Each row was made from one small tree. Brackets hold a mark, then the marks that hang from it, in the order of their numbers. Every link used is in the known rows. Write each row's tree.
Known rows
(Z_90 Z_613): [-0.19  1.39 -0.89  0.58  2.36  1.13  1.54 -0.55 -2.15  1.59  0.98 -1.27
  0.05  1.55  1.09  1.95 -0.16  0.93  0.77  0.42 -0.08  1.91  0.13  1.15
 -0.20 -0.05  0.07]
(Z_440 Z_981): [ 0.69  0.61 -1.31  0.71  3.04  2.50 -0.17 -0.85 -3.05 -0.10  0.62 -0.82
  0.78  2.24 -0.69  2.88 -0.24 -0.52  1.85  1.50 -1.94  1.04  0.58  1.09
  0.67  0.45  0.14]
(Z_613 Z_132): [-1.11  0.32 -2.28  1.65  0.44  2.39  1.17 -0.82 -2.71  0.27  1.20 -3.07
  0.13  1.40 -2.49  1.31  0.26  0.96 -0.78  1.18 -0.39  0.53  1.35  0.80
  0.38  0.85 -0.07]
(Z_440 (Z_981 Z_90)): [ 1.14  0.52 -1.21  1.49  2.22  2.12  0.04 -1.50 -3.41 -0.26  0.91 -0.36
  0.81  2.48 -0.23  3.03 -0.07 -0.96  2.41  1.31 -1.88  0.22  0.77  0.89
 -0.39  0.49 -1.40]
(Z_981 Z_90 Z_148): [ 0.40  0.14  0.07  2.50 -1.04  0.17  1.83 -1.20 -3.22  0.51  1.24 -0.95
  0.67  1.11 -0.50  2.43  0.79 -1.15  3.35  0.55 -0.75 -1.33  0.47  0.50
 -1.46  1.60 -3.66]
(Z_440 (Z_981 (Z_90 (Z_613 Z_127 Z_132)) Z_148)): [ 2.18  1.00 -1.37  1.29  0.83  1.69  0.99 -1.59 -2.85  0.68  2.34 -0.86
  0.17  2.55 -1.05  3.56  0.72 -0.45  3.36  1.68 -1.26 -0.27  0.36  1.41
 -1.44  0.01 -2.16]
(Z_339 (Z_655 (Z_127 (Z_613 Z_90) Z_981) Z_772)): [ 0.49 -0.35  0.05  0.68  0.50  0.10 -1.04 -0.72 -1.83 -2.17  0.53 -2.36
  0.85  1.98 -1.67  0.41 -1.19  0.54 -1.67 -2.17 -1.77  4.06  0.71 -0.97
  0.82 -0.45  2.50]
(Z_148 (Z_981 (Z_90 (Z_613 Z_127 Z_132)) Z_440)): [-0.23  1.48 -1.26  0.69 -0.77 -0.65  3.06 -2.82 -2.92  0.83  1.36 -1.39
  0.52  1.91 -0.78  1.31  1.17 -0.99  1.19  1.44  0.15 -0.19  0.76  0.22
 -1.74 -0.08 -4.57]
(Z_132 (Z_148 Z_981) Z_440): [-1.42 -0.16 -0.73 -2.15  1.00  1.21  2.88  0.49 -1.67  0.46 -1.98 -1.48
  0.24 -1.88 -0.88  1.23 -0.85 -1.60  1.69  1.49 -1.31 -0.46  0.02  2.54
  1.97  1.28 -2.31]
(Z_132 (Z_148 Z_981) Z_440 (Z_613 Z_90 Z_127)): [ 0.04 -0.90 -1.32 -3.92 -0.25  2.51  4.00  0.28 -1.41 -0.35 -1.33 -1.78
 -0.70 -2.71 -1.78  0.93 -0.95  0.43  0.21  3.57 -1.27 -1.60 -1.34  3.31
  0.09  1.45 -3.67]
(Z_132 (Z_148 (Z_981 Z_90))): [-0.73  0.76 -0.36  0.19  0.36  0.76  1.98 -1.24 -1.69 -0.16 -0.83 -0.80
  0.42 -0.80 -0.34  1.48 -0.09 -1.42  1.97  1.14 -1.03 -0.72  0.03  2.05
  1.04  0.48 -2.17]
(Z_90 (Z_613 (Z_127 Z_981) Z_132)): [ 0.94  1.37 -2.90  0.40  0.52  1.20  2.26 -0.86 -1.70  1.23  2.11 -2.15
 -0.90  2.07 -1.82  1.37  0.44  1.73 -0.87  1.35  0.50  2.07  0.70  1.52
 -0.40 -1.02 -0.07]
(Z_339 (Z_655 (Z_127 Z_613 (Z_981 Z_90)) Z_772)): [ 0.40 -0.38  0.01  0.89  0.46 -0.55 -1.13 -0.74 -1.73 -2.12  0.43 -2.24
  1.06  1.95 -1.15  0.62 -1.14  0.08 -1.15 -2.79 -1.56  3.84  0.85 -1.14
  0.82 -0.53  2.04]
(Z_500 Z_440): [-1.27  0.03 -1.84 -0.52  1.26  1.54  1.94 -0.38 -3.36 -0.38  0.66 -1.58
  1.05  0.98 -0.97  1.93 -0.52 -0.28  0.23  0.09 -1.72 -0.30  0.75 -0.99
 -0.10  1.46 -1.61]
(Z_655 (Z_127 Z_613 Z_981) Z_339): [ 1.10 -0.83 -0.09  0.26  0.71  0.03 -1.03  0.34  0.66 -0.93  0.11 -1.01
  0.44  2.71 -2.56  1.50 -0.08 -0.28 -2.01 -2.60  0.42  4.61  2.27 -0.84
  1.36 -2.02  2.35]
(Z_148 (Z_981 Z_90)): [-0.67  0.81 -0.96  0.86 -0.16 -0.67  1.70 -2.12 -2.93  0.55  0.07 -1.08
  0.89  1.44 -0.29  0.94  0.94 -1.43  1.26  1.15 -0.58  0.65  1.33  0.88
 -0.17  0.38 -3.44]
(Z_132 (Z_440 (Z_981 Z_90)) (Z_613 Z_127)): [ 0.98 -1.20 -2.23 -2.50  1.62  2.49  2.06  0.45 -2.66 -0.17 -0.10 -1.60
 -0.01  0.04 -0.87  2.40 -0.87  0.33  0.92  2.39 -1.42 -0.65 -0.44  1.75
 -0.72  1.50 -3.01]
(Z_655 (Z_127 (Z_613 Z_132) Z_981) Z_339 Z_772): [ 1.81 -0.56 -0.11 -0.54  0.00  0.82 -2.34 -0.04  1.01 -1.37  0.76 -2.10
  0.79  3.96 -2.95  1.38  0.04  0.38 -3.11 -3.14  0.62  6.41  3.69 -1.19
  0.96 -3.39  3.48]
(Z_500 (Z_206 (Z_148 (Z_981 (Z_90 (Z_613 Z_127))))) Z_440): [ 0.36  0.90 -1.94 -2.23 -0.49  0.16  3.49 -1.75 -3.88 -0.41  2.06 -0.35
  1.43  1.05 -1.14  2.16 -0.96 -0.34  0.47 -0.53 -1.88 -1.75  2.13 -1.73
 -1.12  1.78 -3.28]
(Z_339 (Z_655 (Z_127 Z_613) Z_772)): [-0.48 -0.07  0.04  0.66  1.14  0.16 -1.35 -0.39 -1.81 -1.80  0.28 -2.84
  1.04  1.47 -0.87  0.79 -1.23  0.49 -1.40 -2.42 -1.51  3.60  0.56 -1.56
  0.84 -0.09  2.80]
(Z_981 (Z_90 (Z_613 Z_127 Z_132)) Z_148 Z_440): [ 1.03  1.08 -0.35  2.27 -1.91  0.19  3.80 -2.18 -3.23  0.93  3.09 -1.40
  0.15  1.80 -1.22  2.94  1.12 -0.49  3.26  0.95  0.33 -2.55 -0.33 -0.46
 -3.71  0.93 -5.30]
(Z_440 (Z_981 (Z_90 (Z_613 Z_132)) Z_148)): [ 1.85  0.84 -0.84  1.47  1.22  1.69  0.76 -1.60 -2.86  0.76  2.17 -0.76
  0.47  2.54 -0.56  3.66  0.57 -0.65  3.76  1.20 -1.45 -0.17  0.41  1.60
 -1.17  0.19 -2.05]
(Z_655 (Z_127 Z_613 Z_981) Z_339 Z_772): [ 1.94 -0.51  0.48 -0.76  0.56  0.39 -2.43  0.12  0.93 -1.39  0.23 -1.36
  1.00  3.81 -1.99  1.48 -0.18 -0.05 -2.56 -3.32  0.44  6.58  3.36 -1.37
  1.04 -3.27  3.41]
(Z_127 (Z_613 Z_132) (Z_981 Z_90 Z_148)): [ 1.69 -0.25 -1.26  2.46 -1.78 -0.37  2.13 -1.51 -1.16 -1.10  1.44 -0.23
 -0.79  2.21 -3.53  1.66  0.40 -0.85  0.90 -2.22 -0.39  1.52  0.95  1.54
  0.59  0.18 -1.51]
(Z_127 Z_613 (Z_981 Z_90 Z_148 Z_440)): [ 1.71 -0.11  0.14  2.32 -1.20 -1.07  2.82 -1.73 -1.75 -1.46  1.01  0.97
 -0.16  2.21 -2.28  2.15  0.04 -1.93  2.22 -2.58 -0.58  0.67  0.00  0.33
 -0.19  0.66 -2.86]
(Z_655 (Z_127 Z_613 (Z_981 Z_148 Z_440)) Z_772): [ 1.35  0.75  1.33 -0.44  0.18 -0.04 -0.15 -0.45 -0.08 -1.30  0.73 -1.74
  1.30  3.29 -1.98  1.49 -0.17 -0.81 -0.46 -2.61 -0.52  4.49  1.66 -0.77
  0.26 -1.68  1.35]
(Z_206 (Z_440 Z_981)): [ 1.44  0.48 -1.29 -0.03  3.67  2.16  0.61 -0.14 -5.12  0.51 -0.03 -0.23
  0.34  2.40 -1.12  2.89  0.05 -0.85  1.41  0.02 -0.51 -0.15  0.68  0.51
  0.25  0.75 -1.03]
(Z_655 (Z_127 Z_981) Z_339 Z_772): [ 1.56 -0.61  0.47 -0.98  0.69  0.70 -2.53  0.27  0.02 -0.66  0.41 -2.18
  1.75  3.70 -1.58  1.37  0.12  0.14 -2.05 -1.52  0.25  5.77  3.68 -1.17
  0.64 -3.15  2.65]
(Z_206 Z_148 (Z_440 (Z_981 (Z_90 (Z_613 Z_132))))): [ 2.73  1.13 -0.87  0.32  3.57  2.00  0.45 -0.70 -5.59  0.53  0.81  1.34
 -0.19  3.01 -1.75  2.77  0.83 -0.70  1.48 -0.51 -0.20 -2.26  1.42  1.20
 -0.10  0.51 -0.80]
(Z_148 (Z_981 (Z_90 Z_613))): [-0.31  1.29 -0.88  0.55  0.21 -0.86  1.96 -2.18 -2.58  1.19  0.51 -0.92
  0.63  1.64  0.52  1.16  0.94 -1.02  1.47  0.95 -0.24  1.14  1.05  1.24
 -0.54 -0.18 -3.26]

Which tree is each row?
[-0.32  0.20 -1.51 -1.66  0.48  1.35  2.74 -0.87 -4.16 -0.96  1.61 -0.60
  1.73  0.78 -1.32  2.36 -1.65 -0.09  0.29 -1.01 -2.40 -1.87  2.04 -1.99
 -0.25  2.69 -1.70] | (Z_500 (Z_206 Z_148) Z_440)
[-0.43  0.45 -1.50 -2.23  0.02  0.46  2.97 -1.39 -3.99 -0.75  1.45 -0.59
  1.87  0.83 -1.41  2.03 -1.18 -0.62  0.46 -0.77 -2.33 -1.60  2.26 -1.67
 -0.07  2.33 -2.52] | (Z_500 (Z_206 (Z_148 Z_981)) Z_440)
[ 1.33 -0.22  0.12 -0.11 -0.15  2.24 -2.23 -0.41  0.25 -1.18  1.09 -2.48
  0.57  3.64 -2.58  1.54  0.04  1.04 -3.43 -1.99  0.51  5.24  3.36 -1.84
 -0.46 -2.63  3.10] | (Z_655 (Z_127 (Z_613 Z_90 Z_132)) Z_339 Z_772)
[ 1.74 -0.11 -0.66  2.18 -1.93  0.87  3.18 -1.93 -1.80 -1.51  1.95 -0.30
 -0.86  2.47 -4.68  1.55  0.20 -0.34  0.38 -1.05 -0.71  0.87  0.19  0.93
 -0.31  0.65 -1.79] | (Z_127 (Z_613 Z_90 Z_132) (Z_981 Z_148 Z_440))
[ 0.29 -0.09  0.34  0.61  0.74 -0.51 -0.61 -0.93 -2.33 -1.32  1.02 -2.65
  1.59  2.11 -0.39  0.82 -0.99  0.28 -0.39 -1.71 -1.41  3.07  0.66 -1.23
 -0.15 -0.67  1.01] | (Z_339 (Z_655 (Z_127 (Z_981 (Z_90 Z_613) Z_440)) Z_772))
[ 0.10  0.83 -0.45 -0.05 -0.15  0.20  2.52 -2.00 -3.92 -0.37  1.23 -0.25
  1.55  1.18 -0.81  1.84 -0.79 -0.68  1.11 -0.17 -1.31 -1.33  2.03 -0.79
 -0.37  2.14 -2.50] | (Z_500 (Z_206 (Z_148 (Z_981 Z_90 Z_440))))
[ 2.04 -0.14 -0.35  1.71 -0.92  0.35  2.20 -1.18 -1.49 -1.20  0.88  0.58
 -0.92  2.04 -3.21  1.39  0.00 -0.50  0.62 -1.20 -1.05  2.24  0.20  1.60
  0.67  0.48 -0.68] | (Z_127 (Z_613 Z_90) (Z_981 Z_148))
[ 2.32  0.67 -0.65  0.38  2.67  1.37  1.22 -0.56 -5.03  1.10  0.83  0.16
  0.25  2.54 -0.55  3.48  0.51 -1.15  3.03 -0.24 -0.25 -0.92  0.40  0.77
 -1.00  0.61 -2.60] | (Z_206 (Z_440 (Z_981 (Z_90 Z_613) Z_148)))
[ 1.41 -0.06 -1.11  2.03  0.02 -0.42  1.61 -1.36 -1.40 -1.48  0.20  0.86
 -0.54  2.24 -1.74  1.33 -0.39 -1.08  0.15 -2.46 -0.63  2.56  0.80  1.03
  1.04  0.02 -0.77] | (Z_127 Z_613 (Z_981 Z_90))
[-0.08 -0.22 -1.18 -1.67  1.08  2.63  2.23  0.33 -0.84 -0.96 -0.68 -1.70
 -0.40 -2.12 -0.84  1.86 -0.98  1.14  0.38  1.92 -0.78 -1.31 -1.72  2.38
  0.70  0.98 -0.71] | (Z_132 Z_148 (Z_613 Z_127))
[ 1.88 -0.68  0.56 -0.44  0.13  0.43 -2.40 -0.18 -0.23 -0.78  0.62 -1.86
  1.79  3.87 -1.26  1.46  0.24 -0.16 -1.66 -1.65  0.28  5.20  3.83 -1.32
 -0.10 -3.14  1.60] | (Z_655 (Z_127 (Z_981 Z_90)) Z_339 Z_772)
[ 1.28  1.07 -0.66 -0.95  0.97  0.07  2.62 -1.39 -4.95  0.62  1.03  0.34
  0.99  1.58 -0.53  2.14 -0.58 -0.51  1.02 -1.14 -0.35 -1.26  2.13 -0.34
 -0.45  1.63 -2.52] | (Z_500 (Z_206 (Z_148 (Z_981 (Z_90 Z_613))) Z_440))
[-0.24  0.12 -1.17 -2.45  0.41  1.38  2.56 -0.40 -0.63 -0.65 -0.91 -1.69
 -0.19 -2.04 -0.98  1.36 -0.31  0.38  0.62  2.27 -0.68 -0.93 -1.40  2.83
  0.95  0.45 -1.86] | (Z_132 (Z_148 Z_981) (Z_613 Z_127))
[ 0.77 -0.92 -0.10  0.03  0.86  0.34 -1.15  0.49 -0.25 -0.21  0.29 -1.83
  1.22  2.61 -2.14  1.38  0.21 -0.09 -1.51 -0.80  0.23  3.79  2.59 -0.64
  0.95 -1.91  1.64] | (Z_655 (Z_127 Z_981) Z_339)
[-0.15  1.50 -0.85  0.54 -0.38 -0.96  3.01 -2.67 -2.99  0.81  1.01 -0.89
  0.66  1.80 -0.11  1.37  1.02 -1.28  1.58  1.32  0.04 -0.06  0.53  0.10
 -1.69  0.01 -4.64] | (Z_148 (Z_981 (Z_90 (Z_613 Z_127)) Z_440))
[ 0.93  1.39 -2.58  0.02  0.51  1.58  2.52 -0.68 -1.10  0.94  1.64 -1.95
 -1.06  1.03 -1.82  1.54  0.11  1.52 -0.37  1.39  0.32  1.38  0.16  2.14
  0.09 -1.07  0.07] | (Z_90 (Z_613 (Z_127 Z_981) (Z_132 Z_148)))
[ 0.22  0.53  0.26  0.49  1.04 -0.03  0.98 -0.32 -0.44 -1.09  0.30 -1.37
  0.73  2.34 -2.26  1.14 -0.45 -0.75 -0.98 -1.86 -0.51  3.07  0.79 -0.42
  0.83 -0.66  0.93] | (Z_655 (Z_127 Z_613 (Z_981 Z_440)))
[ 0.65 -0.25  0.57 -0.80  1.05  1.46 -2.74  0.33 -0.37 -0.30  0.39 -2.73
  1.77  3.18 -0.82  1.73  0.10  0.43 -2.02 -1.13  0.38  4.87  3.40 -1.91
 -0.05 -2.51  2.68] | (Z_655 Z_127 Z_339 Z_772)
[ 2.08  0.42 -1.62  1.19 -1.88  1.63  3.25 -1.58 -3.44 -0.64  1.90 -0.93
 -0.66  1.93 -3.98  1.06  0.66  0.51 -0.13  3.29 -0.77 -0.28  0.13  0.28
 -1.96  0.65 -2.95] | (Z_613 Z_90 (Z_127 (Z_981 Z_148 Z_440)))
[ 0.36 -0.51  0.37  0.80  0.07 -0.60 -1.04 -0.59 -2.29 -1.45  0.79 -2.84
  1.62  1.75 -1.08  0.78 -0.67  0.02 -0.03 -1.55 -1.73  2.91  0.91 -0.90
  0.36 -0.29  1.12] | (Z_339 (Z_655 (Z_127 (Z_981 Z_90 Z_148)) Z_772))
[ 0.48  0.07 -1.67  0.72  0.38  3.41  2.06 -0.81 -1.59 -1.16  0.38 -0.91
 -1.38  0.64 -3.23  1.82 -0.95  0.29 -0.61 -0.01 -1.28  0.62  0.09  1.59
  0.57  1.05  0.01] | (Z_127 (Z_613 Z_90 (Z_132 Z_148 (Z_440 Z_981))))
[ 1.79 -0.66  1.36 -0.78 -0.18  0.26 -1.68  0.01 -0.20 -0.67  0.97 -2.12
  2.02  3.67 -1.97  1.94  0.44 -0.48 -0.61 -1.60  0.27  4.47  3.12 -1.66
 -0.25 -2.70  1.19] | (Z_655 (Z_127 (Z_981 Z_148 Z_440)) Z_339 Z_772)
[ 1.39 -0.29 -3.48 -0.38 -2.11  3.65  3.67 -0.55 -2.35 -0.66  1.13 -2.44
 -1.69  0.11 -5.67  0.43 -0.19  1.34 -1.95  3.93 -0.87 -0.58  0.68  2.29
 -0.41  0.45 -1.95] | (Z_613 Z_90 (Z_127 Z_981) (Z_132 Z_148 Z_440))
[ 0.62 -0.51 -1.90  0.29  0.09  1.06  2.30 -0.17 -0.44 -1.33 -0.25 -0.62
 -1.13  0.72 -3.65  1.13 -0.94 -0.46 -0.66 -1.89 -0.72  2.23  0.60  2.31
  2.56  0.16  0.44] | (Z_127 (Z_613 (Z_132 Z_148 Z_440)) Z_981)
[ 2.08  0.35 -0.71  0.61  2.40  1.49  1.03 -0.51 -5.29  0.67  0.53  0.07
  0.40  2.39 -1.10  3.34  0.50 -1.43  2.88 -0.11 -0.49 -1.26  0.58  0.55
 -0.74  0.99 -2.71] | (Z_206 (Z_440 (Z_981 Z_90 Z_148)))
[ 0.12  0.46 -1.73  2.16 -0.16  2.62  1.69 -1.48 -2.02 -1.00  1.11 -1.19
 -1.20  1.75 -3.08  1.25 -0.27  0.93 -1.68 -0.39 -0.58  1.44  0.61  0.57
 -0.04  0.94  0.33] | (Z_127 (Z_613 Z_90 Z_132))
[ 2.23  0.89 -1.88  0.01  2.59  2.32  1.39 -0.64 -4.61  0.61  0.71 -0.29
 -0.36  2.05 -1.39  3.09  0.21 -0.51  1.49  0.38 -0.04 -1.11  0.44  0.98
 -0.73  0.09 -1.97] | (Z_206 (Z_440 (Z_981 (Z_90 (Z_613 Z_127 (Z_132 Z_148))))))
[-0.74 -0.16  0.04  0.49  1.24  0.40 -1.44 -0.30 -2.47 -1.30  0.40 -3.43
  1.57  1.38 -0.59  0.71 -1.02  0.63 -1.04 -1.17 -1.63  3.03  0.78 -1.42
  0.57 -0.02  2.30] | (Z_339 (Z_655 Z_127 Z_772))
[ 0.38 -0.13  0.07  0.53  0.85 -0.45 -1.02 -0.69 -2.10 -1.16  0.87 -2.72
  1.42  2.02 -0.33  0.68 -0.94  0.50 -0.65 -1.68 -1.47  3.61  0.88 -0.76
  0.29 -0.85  1.64] | (Z_339 (Z_655 (Z_127 (Z_981 (Z_90 Z_613))) Z_772))
[ 1.08 -1.62 -1.68 -2.44 -0.36  2.19  3.47  0.64 -2.53 -0.14  0.08 -1.85
 -0.55 -0.39 -2.40  1.09 -0.65  1.19 -0.30  2.85 -1.08 -0.28 -0.56  2.21
 -0.83  1.79 -3.23] | (Z_132 Z_440 (Z_613 Z_90 (Z_127 (Z_981 Z_148))))
[ 0.20  0.22  0.86  2.73 -1.34  0.03  3.01 -1.91 -3.88  0.05  1.69 -0.73
  1.14  1.40 -0.69  2.88  0.69 -1.80  4.10  0.39 -0.64 -2.93 -0.22 -0.84
 -2.73  2.09 -5.45] | (Z_981 Z_90 Z_148 Z_440)
[ 0.28  1.63 -2.83  0.51  0.78  1.74  2.13 -0.83 -1.97  1.50  2.09 -2.54
 -0.88  1.71 -1.33  1.62  0.43  1.95 -0.85  1.61  0.57  1.45  0.51  1.00
 -0.87 -0.54 -0.05] | (Z_90 (Z_613 Z_127 Z_132))
[ 0.31  0.13 -0.63 -2.01 -0.48  2.25  3.55 -1.32 -1.49 -1.11 -0.20 -1.33
 -0.31 -1.64 -1.66  1.29 -0.35  0.60  0.48  3.29 -0.96 -2.08 -1.82  2.28
 -0.72  0.86 -3.33] | (Z_132 (Z_148 (Z_981 Z_440)) (Z_613 Z_90 Z_127))
